In the rows, 128 means zero.
Known rows, with every step that occurs:
vuvem zutel: [121 166 156 103 129 136 186 115 113 120 123 138 141 156 143 130 123  98
 140 115 113 153 124]
raso zutel vaku lobol: [139 144 136 127 156 130 153  97 128 121 102 206  86 181  87 127 140  99
  94 138 127 190 176]
lobol gesu: [127 161 120 163 143 145 143 144 169  98 148 145  83 170 123 118 138 138
 139 129 104  98 159]
vaku lobol gesu: [116 184 131 157 152 134 156 141 151  93 134 167  76 174 117 122 145 137
 123 123 105 106 192]
palef gesu lobol vaku: [150 112 129 167 137 109 118 116 160  87 119 161 113 162 118  65 150 118
 111 134 113 128 111]
zutel vuvem: [133 120 119 140 122 151 117 117 132 154 141 132 145 135 136 106 101  97
 136 157 130 145 127]
gesu lobol vaku: [152 122 116 158 147  91 136 109 120  93 115 134 123 149 114  83 142 125
 104 124 120 164 119]
detovi raso zutel vaku lobol gesu palef: [138 228  97 151 160 136 130 133 185  99 148 221  48 175 133 139 159 111
 131  97 111 188 128]
lobol vaku zutel: [131 127 115 133 152 115 149 119 108  97  90 148  69 153 138 119 117 125
 103 143 131 139 133]
palef gesu lobol vaku zutel raso: [122 136  75 138 156 128 114 132 154  72  88 191  95 152 133  84 136  80
  93 106 152 156  80]
zutel vaku lobol gesu palef: [148 223 125 162 159 100 133 134 157 100 138 199  65 154 120 133 147 147
 155  93  97 159 173]
vaku zutel raso detovi: [117 163  58 139 148 136 140  89 116  84  93 172 112 131 143 148 141 101
 107 101 162 164 111]
lobol vaku zutel nibif: [144 117 108 134 126 129 145 101  91 145 101 146  74 170 122 120 105  92
  98 140 133 173 157]
raso detovi vuvem: [150 131 106 153 112 141 112  78 153 118 136 139 114 141 172 119  94 110
 136 135 119 143 136]
raso detovi vuvem zutel vaku: [172 154 143 130 127 128 171  59 136 114 114 184 117 187 124 108 100  77
 140 130 102 188 167]
vuvem zutel raso detovi: [121 186  94 131 146 132 172  78 111  93 107 163 146 142 136 137 145  86
 128  91 152 166 108]
palef gesu lobol: [126 114 105 150 106 145  91 136 188  85 136 178 133 147 136  89 158 108
 115 113 109 139  95]
gesu lobol: [129 125  90 138 121 122 113 128 139  92 133 146 147 133 132 108 148 115
 106 102 119 186 108]
vuvem detovi raso zutel vaku: [153 160 112 145 134 159 130  95 175 124 120 195 102 182 101 114 149  64
  94 145 132 190 110]
zutel vaku: [165 120 135 135 136 113 135 103 131 126 111 169 117 155  85 111 129 112
 126 136 119 157 165]
vuvem zutel raso: [113 177 117 102 151 134 164 127 121 113 110 154 154 143 131 117 124  69
 129  89 149 166  89]
vaku lobol: [113 156 141 121 142 110 145 125 103 120 112 157 119 136 123 135 139 129
 107 120 130 136 169]
lobol gesu palef: [138 207 114 163 146 117 118 151 171 107 158 160  76 135 145 137 142 155
 170  94 100 139 128]
vuvem zutel vaku lobol gesu palef: [145 240 140 149 159 104 161 130 150  96 137 205  72 169 128 132 144 131
 161  87  90 174 172]
raso detovi vuvem zutel nibif: [148 149 127 125  98 156 164  67 111 155 132 144 123 182 153 123  88  59
 133 122 114 194 154]
vaku lobol gesu palef: [128 225 122 159 156 108 130 148 154 101 148 178  71 141 143 141 149 154
 157  88 101 145 154]

Rows:
[134 159 115 116 150 142 147  99 140 118 108 214  88 183 100 128 149  77
  80 132 138 193 149]
detovi raso zutel vaku lobol
[134 111  99 157 127 151 113 113 154 106 116 178  98 164 151  76 110  81
 111 164 123 153 113]
palef gesu lobol vaku zutel vuvem
[135 176 125 162 164 149 163 118 167  93 125 205  48 211  90 116 146 115
 112 137 103 148 198]
raso zutel vaku lobol gesu
[147 141  59 159 135 129 113  75 149  80 108 168 101 152 171  94  98  82
 106 111 136 188 108]
gesu lobol vaku zutel raso detovi vuvem
[143 151 145 127 147  98 149 105 107 119  98 190 110 159  88 120 137 116
 105 126 123 160 201]
zutel vaku lobol
[134 156 154 107 117 147 164 105 141 127 135 139 130 165 173 111  80  80
 149 124 101 158 122]
detovi vuvem zutel
[119 198 114 145 110 140 113 131 154 123 135 139 154 127 156 119 155  85
 100 120 140 120  85]
vuvem detovi raso
[159 152 159 116 137 118 180  93 120 120 109 179 127 177  97 114 124  88
 136 126 108 179 160]
vuvem zutel vaku
[144 112  89 141 122 127 140 101  96 127 103 155  84 172 125 109 115  85
  86 127 128 202 148]
gesu lobol vaku zutel nibif
[122 195 108 153 107 154 106 121 156 138 144 142 165 130 160 104 139  66
 103 137 143 130  84]
zutel vuvem detovi raso
[138 168 139 122 117 148 173  75 132 113 129 147 130 165 178 123  95  83
 147 121 107 164 129]
raso detovi vuvem zutel
[129 119  96 121 109 149 134 113 101 148 111 150  87 157 133 140 106  88
 102 129 133 181 153]
vaku zutel nibif
[126 192  83 164 116 139 110 116 151 104 124 161 144 146 166  87 141  58
  79 136 139 165  78]
gesu lobol vaku zutel vuvem detovi raso
[126 161  76 147 146 126 135  87 121  99 110 156 139 125 127 137 149 105
 119  99 162 151 112]
zutel raso detovi
[129 124  82 118 111 192 127 104 149 167 143 159  95 182 129 135 131  44
  85 135 150 206  91]
detovi raso zutel nibif
[136 198 149 150 158 129 190 120 146  90 122 199  75 208  99 114 142 113
 127 121  93 137 214]
vuvem zutel vaku lobol gesu
[171 145 155 118 127 128 161  86 141 126 118 177 118 187 121  98  90  74
 143 134  98 183 161]
detovi vuvem zutel vaku
[128 150  58 163 147 130 127  85 145  56  90 198 101 153 139 108 158  91
  98 104 152 159  98]
palef gesu lobol vaku zutel raso detovi
[120 130  80 128 126 204 115 109 174 151 153 165 117 166 153 115 116  46
 104 165 149 186  66]
detovi raso zutel vuvem
[140 182 134 162 158 124 159 125 153  92 123 193  68 194  92 112 144 128
 121 129 100 124 215]
zutel vaku lobol gesu
[113 197  93 146 107 160 109 124 153 125 131 154 143 136 173 112 132  62
  94 139 145 141  85]
vaku zutel vuvem detovi raso
[129 153  96 143 105 186 125 102 149 165 140 156 107 177 130 128 136  45
  87 135 143 197  98]
vuvem detovi raso zutel nibif
